Every row comes from one small tree of marks. The marks that hang from a mark follow it in brackets, in alphabetical order. Every link used is in the known rows. Which tree was each row made from?
Known rows:
pozep{tobub{rararok sina{rami}}}: [  6.9  -1.3  37.5 -10.9 -10.3  -0.7  -5.4  11.3 -15.8  -1.0   7.0  16.2
  -2.2  -4.0   5.2   1.7  30.4  22.5  14.8  -5.4  -8.6   5.8]
sina{rami{rararok{tobub}} ripu{keto nikezi}}: [ 11.7  -6.3 -28.8  -1.6  21.6  -1.3  -3.1   5.9  -1.3   4.2   3.9  16.2
  10.2  -5.2 -12.2 -11.4  -4.0 -11.6   0.3  10.3   7.7   2.5]
ripu{keto{rami tobub} nikezi sina}: [  8.6  -8.3 -33.5  38.5   5.6  -4.8  -7.0   8.1  10.2  11.3   0.0  -1.2
   3.9   6.3 -10.8   0.5  -0.1 -25.3   5.6  15.0   0.4  -4.8]
keto{tobub{rararok}}: [  7.4  -8.6  20.1   3.6   6.3  -5.6   2.9   9.2   7.3   7.0   6.0  -1.2
   1.9 -18.7   2.0  -6.0  23.7 -11.0 -10.1   3.0   1.5   0.0]
rami{sina}: [  3.0  -6.2   2.6 -18.5 -26.8  -6.9  20.6  15.3   8.3   8.3  -9.8  -9.2
   7.8   5.9   2.5   1.0  37.3  14.4   5.3  -3.1   4.1  -2.2]
keto{rami}: [  4.7  -3.4  38.2   3.2 -15.2  -2.9  -4.6  14.7  -1.0  16.4   3.0  -6.5
   5.3  -2.2   0.1   6.8  21.2   9.3  -3.6   0.8  -3.4  -2.5]
ripu{keto nikezi}: [  5.3  -8.8 -19.0   5.0 -13.1 -10.6  -5.4  19.3   8.9   5.3 -12.2   8.9
   9.5  10.4  -2.3  -3.2  19.0 -16.5  -2.1   2.6  -0.8  -6.0]
tobub{keto rararok sina}: [  4.6   7.1  38.2 -11.5   2.1   2.7 -11.8   6.6   1.0   6.2   1.8   1.2
   2.4 -17.5   7.9  -1.0  25.6   0.6  -2.3 -11.5 -11.4  -1.8]
pozep{rami{rararok} tobub{sina{ripu}}}: [  4.4  -5.4  70.5  -3.2  -9.6   1.9  14.6  12.4   5.8  12.9  16.3   6.4
   1.4  -3.7   1.3 -10.2  24.6   2.9  13.4   7.3 -22.1   6.0]
rararok{tobub{keto{rami} sina{ripu}}}: [  7.6  13.3  39.9 -18.6  15.4  12.4 -13.9  -3.7  -7.2  14.0   9.4  -9.0
   1.0 -23.3  15.6  12.9  10.0   1.1   9.6  13.8 -12.4  -0.2]
rararok{tobub{keto sina}}: [  4.5   7.7  30.2 -28.2   0.5   9.2 -16.1   7.7  -5.8   7.8   4.3  -2.5
   4.5 -14.4  12.2   4.4  33.6  -4.5  -0.3   6.4  -5.9   0.4]
ripu{keto{rami{rararok}} nikezi sina}: [  7.6  -8.0  -6.5  41.4   5.3  -2.8  -5.0  12.4   8.5  15.6   2.9   1.6
   6.2  12.1 -22.3  -7.9  -2.1 -21.0  -5.7   9.1  -1.1  -1.7]
sina{rami{rararok} ripu{keto nikezi}}: [ 11.4  -6.7 -23.2   7.2   5.7  -8.2  -1.2   8.9   3.8   7.9  -2.0  16.2
  12.3   0.3 -15.2 -17.8  -5.2  -3.1   1.9  -8.4  -1.5  -1.6]
tobub{keto rararok sina{ripu}}: [  7.5  10.0  39.2 -12.7   6.3   0.5  -2.4  -1.6   3.5   5.8  -0.1  -1.6
   1.1 -25.4  11.2  -2.2  14.8  -0.7   2.3  -9.0 -17.3  -3.3]
keto{rami tobub{rararok sina}}: [  5.2   2.1  21.3   5.8  19.6   4.6 -11.7   3.7  -1.0  17.5  12.4  -5.5
  -1.8 -21.6  11.7  -1.3  16.1   4.3   8.7  11.2 -11.0   1.2]
keto{tobub{sina}}: [  3.9   0.3   8.9 -11.9  -6.4  -0.5  -7.2  11.2   2.8  15.5   1.9  -4.9
   5.0 -10.1  10.6  -9.1  35.9   0.7   6.6   6.0 -14.8  -2.8]
ripu{keto nikezi sina{rami{rararok{tobub}}}}: [ 10.3  -9.8 -34.2  20.2  12.7  -1.4  -5.9  10.8  -3.4   3.1   6.0  15.6
   9.4   7.1 -23.7 -12.8   2.8 -17.7  -3.3   8.8  13.8   3.6]
ripu{keto sina}: [  9.8  -6.6   0.3  14.3 -20.5 -12.0   7.2  13.0   2.4   4.4 -12.7   5.7
   1.5  19.3 -15.2   2.3  16.1 -13.6  -3.1  -1.0  -1.5  -5.1]
tobub{keto{rami} rararok sina}: [  5.3   9.5  47.3  -2.3  10.3   7.4 -19.1   3.4  -3.9  12.3   8.7  -3.2
   0.4 -19.4   9.4   6.6  13.5   9.2   3.5  -6.9 -12.2  -0.2]
sina{rami ripu{nikezi}}: [  7.2  -4.3 -14.3   1.8 -13.6  -9.6   3.2  10.5   3.2   5.6  -2.4   4.7
  14.8 -10.6  -0.8  -9.6  11.9  10.4   6.9 -13.0  -0.6  -4.8]
keto{tobub{sina{rami{rararok} ripu}}}: [  9.8   2.0   5.1  -8.8  11.9   2.0  -2.8   1.4  -3.1  17.7  11.5   2.0
   7.2 -21.1  -3.2 -23.4  11.7  13.9  11.1  -4.6 -16.5   1.7]
rararok{tobub{sina{rami}}}: [  5.7   3.2   2.9 -25.9  -3.0   4.0 -12.7  10.8 -17.7   8.4   6.2   7.7
   6.6  -7.0   7.2  -1.3  29.9  21.3  12.3   3.4   1.7   2.8]
ripu{keto{rami tobub{rararok}} nikezi sina}: [ 10.0  -8.8 -29.8  45.4  22.3  -5.4  -4.6   3.3  10.0   6.6   4.3   2.4
  -0.3  -3.3  -9.5   0.4  -6.3 -29.4   2.5  14.3   4.9  -2.4]

Which tree is each row?
[  4.8  10.8  19.1   8.7  17.9   5.3 -14.0  -2.5   7.3  11.3   7.1  -5.5
   5.0 -29.8  13.3   0.4   0.1  -2.6   7.7  -0.4 -14.1  -3.5] | tobub{keto{rami} rararok sina{ripu{nikezi}}}
[  8.4  -5.2 -19.5   3.9  -7.0 -12.6   4.2  10.5  13.3   5.2 -14.4   6.6
   8.0   3.8  -0.3  -3.8   6.7 -16.8   1.2   4.2  -5.0  -8.0] | sina{ripu{keto nikezi}}
[  7.2   7.8  22.8 -14.6   3.3   2.7 -16.9   5.4 -11.1   2.9   5.1   9.8
   5.1 -18.1   3.2  -3.8  18.4  21.6   8.3 -26.1  -6.2   0.9] | tobub{keto rararok sina{rami}}
[  7.4   5.2 -15.3  13.3  20.0  -2.7  -8.9   0.0   4.2  11.0  -3.7   5.7
   0.6  -8.0   8.1   0.3  -8.8  -7.0  16.3  13.4 -13.4  -3.8] | tobub{rararok sina{ripu{keto{rami} nikezi}}}
[  3.4   0.4  31.6 -18.4   7.5   8.3  -8.1  12.6  -4.0  17.1  10.6  -0.8
   5.1 -10.9   2.7 -12.9  33.1  -5.6  -5.6  19.4  -6.4   4.5] | rami{rararok{tobub{sina}}}
[  4.2  -6.1 -39.4   2.2  -7.5  -4.6   5.8  12.8  10.2  10.4 -12.3  -2.7
   7.7  17.1  -0.1   7.7  10.8   3.3  16.9   6.9   7.1  -3.9] | ripu{keto{rami{sina}} nikezi}
[ 10.5  -5.1 -11.6 -23.6  13.1  -0.5  23.5   1.6   5.6   7.8  -5.8   0.3
   2.1   4.0  -4.7  -0.9   9.3 -10.8   4.0  21.6   7.4   3.4] | rami{rararok{tobub} sina{ripu{keto}}}
[  6.4   1.8 -34.9  -3.6   3.0  -2.5  -6.8   4.0   3.8  11.3   3.2   2.5
  11.8 -20.7   9.0 -16.9  14.1   9.0  21.2  -2.6 -11.0  -3.7] | keto{tobub{sina{rami ripu{nikezi}}}}
[  7.2   5.4 -22.9  -3.3  19.9   4.2 -12.7   2.3  -1.4  13.0  -1.2   3.1
   2.6  -4.6  12.4   6.5  -1.4 -14.1  18.4  31.0  -7.4  -2.2] | rararok{tobub{sina{ripu{keto{rami} nikezi}}}}
[  9.0 -10.6 -21.3  44.0  18.4  -0.5  -7.6   8.0  12.2  16.9   8.3  -0.5
   5.3   3.5 -20.6 -11.6  -4.1 -30.0  -4.0  16.0  -1.3  -0.9] | ripu{keto{rami{rararok} tobub} nikezi sina}
[  4.0   1.1 -18.6  -0.6   3.7  -2.6  -2.3   4.8  14.5  14.8  -0.4  -7.2
   9.2 -20.3  15.1 -15.3  20.9 -11.3  11.7  12.4 -17.1  -5.9] | keto{tobub{sina{ripu{nikezi}}}}
[  7.3   8.6  45.5 -22.8  19.1  11.4  -7.5  -1.1  -0.5  13.9  11.2  -3.3
   4.1 -25.6   5.7  -8.2  17.2 -12.3  -4.9  10.5 -13.7   2.4] | rami{rararok{tobub{keto sina{ripu}}}}
[  8.8  -0.7  -9.3  -3.6  15.7  -2.6  -8.6   4.5   0.8   7.5  -2.9   9.5
  -3.4  -5.5   6.0  -5.0  15.6 -11.7   7.8   9.2 -10.1  -1.0] | ripu{keto{tobub{rararok sina}}}
[ 13.4  -7.3 -46.8  12.0  22.9 -10.0   0.1  -0.3   4.6  -1.7  -1.0  16.4
   5.5 -13.5  -3.2  -8.9 -10.0  -9.2   9.4  -3.6   4.3  -2.2] | sina{rami ripu{keto{tobub{rararok}} nikezi}}
[  9.6 -11.5 -38.5  36.4  13.2 -10.0   3.4   6.0  14.6   0.4  -2.4   6.3
   2.0  -0.8 -10.1  -7.7   5.4 -36.6  -3.0   9.2   7.0  -3.4] | ripu{keto{tobub{rararok}} nikezi sina}
[  4.9  -1.4  -6.4 -16.6  16.4   7.2  14.7   1.3  17.4   6.6   4.8 -10.9
  12.4 -20.4   1.7  -6.6  16.3 -17.7  -3.3  10.5   8.4   2.1] | rami{rararok{tobub{keto}} sina{ripu{nikezi}}}
[  8.4   7.9  81.0  -5.7   6.2  11.6 -11.2   0.8  -2.1  15.2  13.9  -4.1
  -2.1 -14.0   4.8   4.2  12.8   1.5   5.9   6.2 -29.2   3.7] | pozep{tobub{keto{rami{rararok}} sina{ripu}}}
[  5.8  -4.9 -29.0  12.0  20.8  -2.0  19.3  -3.5  18.7  10.4   4.4 -15.1
   4.8 -24.5   9.0   0.0   3.3  -2.3  14.7  13.6   6.3  -0.8] | keto{rami{sina{ripu{nikezi}}} tobub{rararok}}
[  5.6  -5.6  -3.2  -5.5  -5.1   0.4  11.5   8.0   7.8  15.9   1.9 -16.0
   4.3  -4.2   4.3   6.2  23.0  13.7  12.5   8.7   3.9  -0.5] | keto{rami{sina} tobub}
[  5.2  -6.5 -20.2  10.8  17.1   2.1  15.7   1.7  22.0  20.8   9.1 -18.1
  10.4 -17.5  -0.2 -12.1   6.5  -3.9   8.2  15.4  -1.4   0.1] | keto{rami{rararok sina{ripu{nikezi}}} tobub}
[  8.2  -3.3  87.2   3.3  -2.6   8.9 -11.6  11.8  -1.3  10.8  16.5  -1.7
   0.7  -6.6  -6.3   8.4  20.7  -3.2 -10.2   0.0 -11.9   5.3] | pozep{tobub{keto{rami{rararok}}}}
[  5.3   2.1  -9.3  -0.5   0.7  -0.7  -5.3   7.9   1.5  15.8   6.1   5.6
  14.8 -14.7  -2.3 -25.3  11.2  13.5  10.0  -7.0 -13.5  -0.8] | tobub{sina{rami{rararok} ripu{nikezi}}}
[  5.0  10.3  40.7 -18.7   9.9  14.3 -23.9   5.0  -9.3  14.2  11.1  -6.1
   2.4 -15.6  12.9  13.0  20.8   2.9   5.0  11.5  -7.3   1.2] | rararok{tobub{keto{rami} sina}}
[  7.7  -6.0   1.8  -2.9   0.9   0.1   8.9  10.8   3.3  16.7  -3.7  -2.1
   3.7  15.7 -12.5   1.2   7.5   8.1   6.0   6.4   1.9   1.7] | ripu{keto{rami{rararok sina}}}
[ 11.1  -3.6  23.8 -13.0  12.1   1.7   4.6   4.5  -8.1   9.5  12.8   5.4
   8.0 -17.6  -8.4 -10.1  10.6   6.0  -5.5   4.3   5.0   5.3] | sina{rami{rararok{tobub}} ripu}
[  6.3  -8.3  60.1 -11.9  -8.8   3.5  30.5   7.6  16.1   3.9  12.4  -1.2
   3.8  -4.4  -4.5   1.9  21.1   2.1  12.0  -6.8  -6.1   6.7] | pozep{rami{rararok sina{ripu}} tobub{keto}}
